Each row was made from one small tree. The marks that hang from a mark follow it in brackets, in alphabetical order. Every link used is in the known rows. Write each row's tree.
Known rows:
keka{moro{dizi}}: [-10.1 -13.1 -24.2   3.5 -18.7   1.6 -40.8  -4.2   7.8  30.0 -12.8  39.6
 -10.8 -35.9 -26.7   5.2  50.2  30.3  -1.1  13.8  10.6 -11.9]
dizi{moro vinur{keka}}: [  4.3 -19.4 -17.0  28.4 -28.0   0.7  -5.8 -17.9 -13.7  38.7 -24.7  46.0
 -18.7   4.5 -18.4  33.5  40.5  45.6  -7.7  27.8  15.3   6.3]
damo{fakiz{denen{pivob}}}: [ 30.9 -13.7 -52.5   7.5 -23.4  18.6  35.9   2.9  -0.6  43.3 -16.7   1.6
  31.8   3.8 -17.8   1.9  33.2  35.7 -18.0  22.9  15.0  -4.8]
denen{pivob{damo dizi keka{moro}}}: [-19.1   8.5 -19.9  29.2 -15.3  10.3  -1.5  -7.3 -12.9  50.5 -16.8  43.8
 -60.2 -24.0 -14.5   2.7  50.5  10.4  25.5  19.6  24.0  -9.9]
moro{dizi{vinur}}: [  8.7 -30.3 -51.9   1.8 -21.7   0.6 -27.1 -11.2   8.0  22.4 -16.8  24.2
  21.6 -13.0 -27.0  16.5  38.9  39.4  -3.4  30.3  10.5  -2.2]
denen{pivob{keka}}: [ -7.3   1.6 -40.1  24.5 -22.1  13.4  24.7 -10.4  -0.7  39.9 -16.6  12.9
 -19.3  -3.8 -17.2   0.8  32.6  16.2   2.7  23.6  -1.9  -0.1]
fakiz{damo denen{pivob{dizi}} keka}: [ 20.7 -10.1  -6.2  21.9 -21.5  26.3   8.9  -9.6   4.2  50.4  -8.0  -3.6
  -0.1  -1.3  -5.4   9.0  43.8  27.7  -2.0   0.7  16.3   8.9]
denen{pivob{dizi}}: [ 10.5  -4.1 -39.8   7.1 -20.7  10.9  23.5  -8.6  -8.8  13.3 -23.9   8.5
   3.7 -15.9 -16.2   8.3  30.5  23.5  -3.9  16.9  10.5   6.8]
damo{fakiz{denen keka{moro}}}: [ 12.0 -16.9 -30.5  14.5 -28.9  19.1  -4.9   7.9  -7.0  48.7  -7.6  22.6
 -37.4   2.4  -6.0  -3.3  58.8  39.9 -24.3  -4.2   7.5 -17.6]
pivob{dizi{moro}}: [  4.1 -11.4 -21.1  10.9 -25.1   5.5  -6.6 -11.9 -16.5   3.1 -18.4  32.4
 -16.3  -7.0 -11.8  11.4  32.2  40.6  -5.9  24.5  13.8   1.6]
denen{pivob{dizi keka{moro}}}: [-22.8  10.9 -44.0  21.4 -21.2   9.5   0.8 -12.3  -2.0  34.3 -18.2  27.5
 -38.5 -22.2 -12.1  10.0  52.4  13.2  -8.4  22.9  12.5  -8.5]
denen{pivob{damo}}: [ 15.4 -12.0  -7.5  20.5 -15.0  13.4  22.3  -0.4 -19.2  47.6 -22.1  23.3
 -27.6 -12.2 -27.4  -6.7  24.5  19.7  43.6  15.2  15.7   1.4]
vinur{keka{moro{dizi}}}: [-16.3  -5.0  -7.3  17.0 -21.0  -0.1 -28.9  -6.7  10.6  44.1 -17.2  56.9
 -10.5 -41.5 -22.9  21.1  58.4  33.4  -8.7  -1.0  10.4   1.8]
pivob{damo{fakiz}}: [ 17.5 -24.8 -19.1  15.2 -19.3  14.8  28.0  12.4 -19.5  43.2 -17.7  36.2
 -26.0   5.9 -17.1 -15.8  35.7  41.2   8.9   9.7  11.9 -12.5]
vinur{dizi keka}: [ -5.7  -6.7 -13.1  16.0 -14.1   0.7   0.1  -3.1   5.4  36.3 -22.3  33.2
  32.3 -22.6 -15.2  13.2  46.9  31.6 -24.4 -20.3   4.1  10.9]
vinur{dizi keka{moro}}: [-20.2  -1.5  -5.9  17.7 -12.4  -2.3 -26.1  -2.4   3.9  48.2 -22.3  44.8
   6.6 -33.4 -17.6  14.9  62.5  26.9 -28.4 -19.2  12.3  -2.4]
moro{dizi}: [  4.2 -18.8 -30.4   1.6 -21.0   4.5 -14.8  -5.2   8.7  17.6 -13.3  26.8
  16.6 -23.9 -24.6   3.1  34.9  34.2   2.1  13.9   2.7   1.4]
denen{pivob{damo dizi{vinur}}}: [ 18.8 -18.5 -37.4  15.6 -16.6   8.4  10.4 -10.2 -19.8  33.2 -26.5  24.5
 -12.1  -7.8 -22.4  15.4  32.5  25.4  28.1  31.3  29.4   1.9]
damo{fakiz}: [ 13.9 -21.9 -44.1   7.1 -24.5  13.5  30.0   7.0 -10.3  27.7 -18.2  19.1
  -4.4   6.6 -13.8  -8.0  35.6  43.5 -26.8  12.6  -0.1 -11.9]
damo{fakiz{denen{pivob} keka}}: [ 33.8 -16.8 -42.2  11.5 -28.4  22.2  27.2   2.6  -8.2  49.3 -13.3   4.7
  -5.1  12.6  -8.7   1.6  41.6  35.9  -8.6   2.2   4.5   2.1]
keka{moro}: [ -8.9  -8.8 -18.0  16.1 -20.1   9.1  -9.1  -0.2  -6.4  30.6 -16.8  26.1
 -36.9 -21.0 -21.8  -4.2  42.7  24.9  -7.7  12.4   6.8 -15.5]
pivob{damo dizi}: [  7.0 -13.0  -9.5  16.7 -15.9  11.7  14.4   0.8 -16.9  17.2 -17.1  30.5
 -21.6 -17.2 -14.7  -6.8  31.1  29.1  18.9   5.7  16.5   0.6]
damo{fakiz{keka{moro}}}: [  2.2 -20.6 -29.8  12.9 -28.3  14.5  -4.8   7.1 -18.4  45.1 -15.1  35.6
 -67.4   4.0  -7.6  -5.3  62.4  39.0 -20.0  -9.0  -3.2 -17.9]
vinur{dizi}: [  0.5 -15.2 -28.9   2.8 -12.0   2.6 -12.2  -0.4   2.4  23.7 -18.6  16.0
  33.0 -15.2 -19.3  -1.9  38.5  29.1 -17.2  -3.0   4.2  -3.1]
pivob{dizi keka}: [-15.8   0.3 -43.7  20.0 -23.8  11.9  18.2  -9.2   2.5   9.1 -11.5  21.7
 -14.2  -9.4  -4.3   0.3  39.5  25.9 -21.0  12.5  -1.2  -1.2]

Which tree is each row?
[ 14.9 -20.7   9.7  28.1 -22.3  27.4   2.5  -2.5   7.9  57.1  -0.6   1.4
 -14.2   5.9  -8.0  -5.6  43.1  33.9  -7.4  -7.9   4.4  -0.6] : fakiz{damo denen keka}
[  4.9   6.5 -28.0  28.6 -16.8  17.6  22.6  -7.6  -0.4  41.1  -8.4  18.7
  -2.2 -13.8 -11.0   3.1  35.1  15.8  24.3  20.8  26.7   4.6] : fakiz{denen{pivob{damo dizi keka}}}
[ 25.9  -8.0  -6.4  22.3 -14.9  17.8  19.9   0.0  -7.2  50.8 -14.0  11.5
   3.2 -13.7 -26.1  -4.1  23.9  20.2  39.1  18.7  25.5   2.9] : fakiz{denen{pivob{damo}}}
[ -8.7  -3.7 -31.1  27.9 -18.5  13.3  12.0   4.2 -16.8  77.5 -17.1  48.7
 -62.4  -1.2 -16.7  -6.0  54.0  22.2  15.0  23.0  19.0 -23.5] : denen{pivob{damo{fakiz} keka{moro}}}
[ -6.9   4.0 -38.1  21.8 -25.5   7.1   3.2 -21.6 -11.0  24.9 -18.2  31.8
 -25.6  -1.9  -8.9  18.6  37.0  26.6   4.2  36.6  13.0   5.0] : denen{pivob{dizi{moro} keka}}
[  7.4 -14.5   2.5  19.0 -19.3   6.8  -7.2  -6.3 -26.5  18.8 -17.6  48.0
 -38.1  -7.6 -15.0   3.3  31.9  37.1  29.7  22.1  25.6   0.2] : pivob{damo dizi{moro}}
[-29.8   5.4 -37.6  21.3 -22.0   9.0  -6.9  -8.0   0.2  20.7 -11.2  34.0
 -41.2 -20.2  -7.3   3.2  54.9  20.8 -22.8  15.2   7.6 -14.1] : pivob{dizi keka{moro}}
[ -9.1 -18.8  15.2  29.3 -20.9  20.0 -21.1  -1.9  -5.0  65.0  -8.6  26.9
 -71.7  -4.4 -12.0  -5.9  58.9  29.3  -5.3  -8.5   2.0 -15.6] : fakiz{damo keka{moro}}
[ 27.4 -23.8 -18.1  18.2 -23.3  19.1  28.1   7.1 -30.0  62.8 -20.5  32.4
 -58.1  11.9 -13.4  -8.8  43.1  33.6  31.5  -5.0   6.3  -1.1] : denen{pivob{damo{fakiz{keka}}}}
[  0.7 -14.8  15.1  30.1 -21.1  24.2 -23.4  -1.2   6.6  69.0  -0.8  13.5
 -43.2  -4.5 -10.9  -2.8  58.3  29.5  -8.8  -6.0  13.3 -14.5] : fakiz{damo denen keka{moro}}
[  8.7 -11.4 -30.8  28.3 -20.5  19.9  28.5   7.7  -1.7  55.0  -3.1  29.6
  -8.5  10.4  -8.4 -13.2  41.4  35.7   1.2  17.3  16.0 -14.5] : pivob{damo{fakiz{denen}} keka}
[ -5.5 -24.2 -46.0   4.1 -20.5  -2.4 -54.1 -10.2   6.2  34.5 -16.5  38.1
  -3.5 -24.5 -29.4  19.6  54.2  34.4  -6.9  33.0  18.2 -14.9] : keka{moro{dizi{vinur}}}
[-10.9 -11.7 -21.7  28.2 -23.4   3.0 -10.4  -9.0  -5.5  46.7 -24.2  42.0
 -31.5 -17.7 -20.7  25.1  54.9  32.3 -20.9  14.2  15.2  -5.3] : dizi{vinur{keka{moro}}}
[ 26.5 -22.6 -36.6  12.5 -30.2  22.1  21.3   6.6  -6.4  37.2  -7.2   9.4
  -8.8  14.0  -4.1  -5.3  45.3  44.5 -22.4  -7.1  -0.7  -4.5] : damo{fakiz{denen keka}}
[ -1.9 -11.6 -29.3  24.4 -24.7   9.5   8.0  -3.4 -23.6  35.3 -12.9  59.9
 -44.5  14.3  -2.0   2.5  46.1  45.6   4.5  29.2  21.0 -11.5] : pivob{damo{fakiz} dizi{moro} keka}
[ -4.8  -8.8  -1.0  18.3 -16.7  -4.2 -22.7 -11.3  -4.7  39.1 -22.5  50.2
  16.4 -12.2 -15.1  23.1  47.3  40.5 -14.1  -4.8  12.9  10.1] : vinur{dizi{moro} keka}
[-10.4 -23.0   9.1  17.5 -19.7  12.1 -53.1  -5.7   9.8  64.2  -5.0  40.7
 -45.1 -18.9 -16.8   2.9  65.7  33.5   2.9  -6.6   5.8 -11.4] : fakiz{damo keka{moro{dizi}}}
[ -3.7  -1.3 -16.8  32.7 -16.3  14.4  22.6  -5.0 -10.9  55.8 -15.7  29.3
 -42.0  -4.8 -20.3  -7.2  32.0  13.6  40.5  20.8  10.1  -1.2] : denen{pivob{damo keka}}
[ 19.6 -11.0 -36.2  14.6 -27.3  19.7   1.5   3.7  -9.6  62.6 -13.5  17.8
 -31.0   1.1 -10.8   4.1  57.1  31.2  -9.5   1.7  12.9 -10.9] : damo{fakiz{denen{pivob} keka{moro}}}
[  2.2 -21.6 -35.9  14.9 -24.3  -1.0 -15.9 -13.9  10.3  35.5 -20.3  42.7
  23.0 -19.3 -22.4  31.9  47.9  42.1 -12.1  14.7   9.6  11.1] : moro{dizi{vinur{keka}}}
[ 28.7 -14.1 -38.1  16.5 -16.7  12.2   8.8  -8.5  -9.3  37.2 -18.6  11.5
  19.4 -10.0 -21.2  18.0  31.8  25.7  22.8  35.5  39.8   3.7] : fakiz{denen{pivob{damo dizi{vinur}}}}
[  9.6  -8.4 -23.1   8.2 -22.9  10.8 -42.3  -8.8   9.3  51.7  -7.7  25.0
 -11.5 -29.2 -21.6  13.8  56.4  22.0  18.6   3.7  14.7   1.6] : fakiz{denen{pivob} keka{moro{dizi}}}
[ 24.4 -19.9 -25.8  13.9 -17.8  15.2  35.8   7.7 -22.7  56.1 -23.8  29.2
 -21.2   4.3 -22.5  -7.8  33.2  32.5  22.2  18.4  16.8  -7.6] : denen{pivob{damo{fakiz}}}
[ 11.0 -21.6 -37.8   2.9 -27.3  11.6 -37.7   4.1   7.6  46.9  -3.3  36.8
 -10.0 -11.9 -11.3   5.9  67.0  44.3 -16.9  -2.0  10.8 -12.9] : damo{fakiz{denen keka{moro{dizi}}}}
[ 29.7  -8.2 -61.4   1.8 -23.4  17.2  37.0   0.2  -2.1  25.7 -17.1   2.4
  40.0  -2.1  -9.7   9.9  36.6  37.0 -27.2  21.5  21.0  -1.5] : damo{fakiz{denen{pivob{dizi}}}}
[ -0.3 -19.0   8.3  18.3 -19.7  16.9 -54.3  -4.9  21.0  68.5   3.0  27.7
 -15.8 -19.4 -15.2   6.1  64.8  34.1  -1.9  -3.2  16.7 -10.0] : fakiz{damo denen keka{moro{dizi}}}
[  0.7 -25.1 -37.2   1.4 -27.4   7.5 -36.1   3.4  -4.7  43.9 -11.4  48.9
 -41.3  -9.4 -12.6   3.6  68.8  43.8 -13.3  -4.9   0.3 -13.9] : damo{fakiz{keka{moro{dizi}}}}
[  4.9 -28.0 -12.1   9.4 -22.1   8.6 -37.4   8.1 -13.5  60.2 -10.4  64.9
 -62.2 -12.7 -15.7  -4.4  67.0  41.6  23.0  -8.0  12.8 -15.2] : pivob{damo{fakiz{keka{moro{dizi}}}}}
[-13.7   4.7 -10.8  36.5 -16.1  21.3  -4.7  -9.8  18.6  84.2  -3.4  10.6
 -16.8  -7.7 -16.7   4.5  51.6  14.6  -8.1  29.5  22.6 -18.2] : fakiz{damo denen{pivob{keka{moro}}}}
[-11.2  -4.6  -8.3  30.9 -21.4   8.0  -5.8 -11.2 -19.1  27.0 -10.8  53.9
 -51.2  -1.9  -7.5   2.8  38.9  32.2  25.8  26.0  19.8  -2.6] : pivob{damo dizi{moro} keka}
[  5.2 -15.5 -14.4  29.8 -19.5   6.2  14.3  -8.0 -15.9  32.7 -24.6  47.4
 -17.5 -13.2 -12.8  22.7  44.8  36.0   7.0   6.8  23.8  10.7] : pivob{damo dizi{vinur{keka}}}
[  6.2 -23.5  -6.7  21.2 -23.1  15.7  -6.2  12.4 -28.4  61.7 -14.5  51.7
 -90.3   1.2 -11.1 -13.2  60.2  36.8  14.0 -11.7   8.7 -19.3] : pivob{damo{fakiz{keka{moro}}}}
[ 23.3  -3.4 -16.2  17.2 -14.9  16.7  21.0  -3.0  -8.2  32.3 -15.0  12.3
  13.4 -19.8 -18.4   3.6  27.6  21.1  29.6  18.2  32.0   6.9] : fakiz{denen{pivob{damo dizi}}}
[-21.4  -8.1 -36.8  29.5 -18.4   6.1 -21.0  -8.7 -11.2  40.6 -14.2  49.0
 -57.0 -12.2 -12.5   8.8  57.3  23.3   6.1  29.8  26.4 -19.2] : pivob{damo dizi{vinur} keka{moro}}
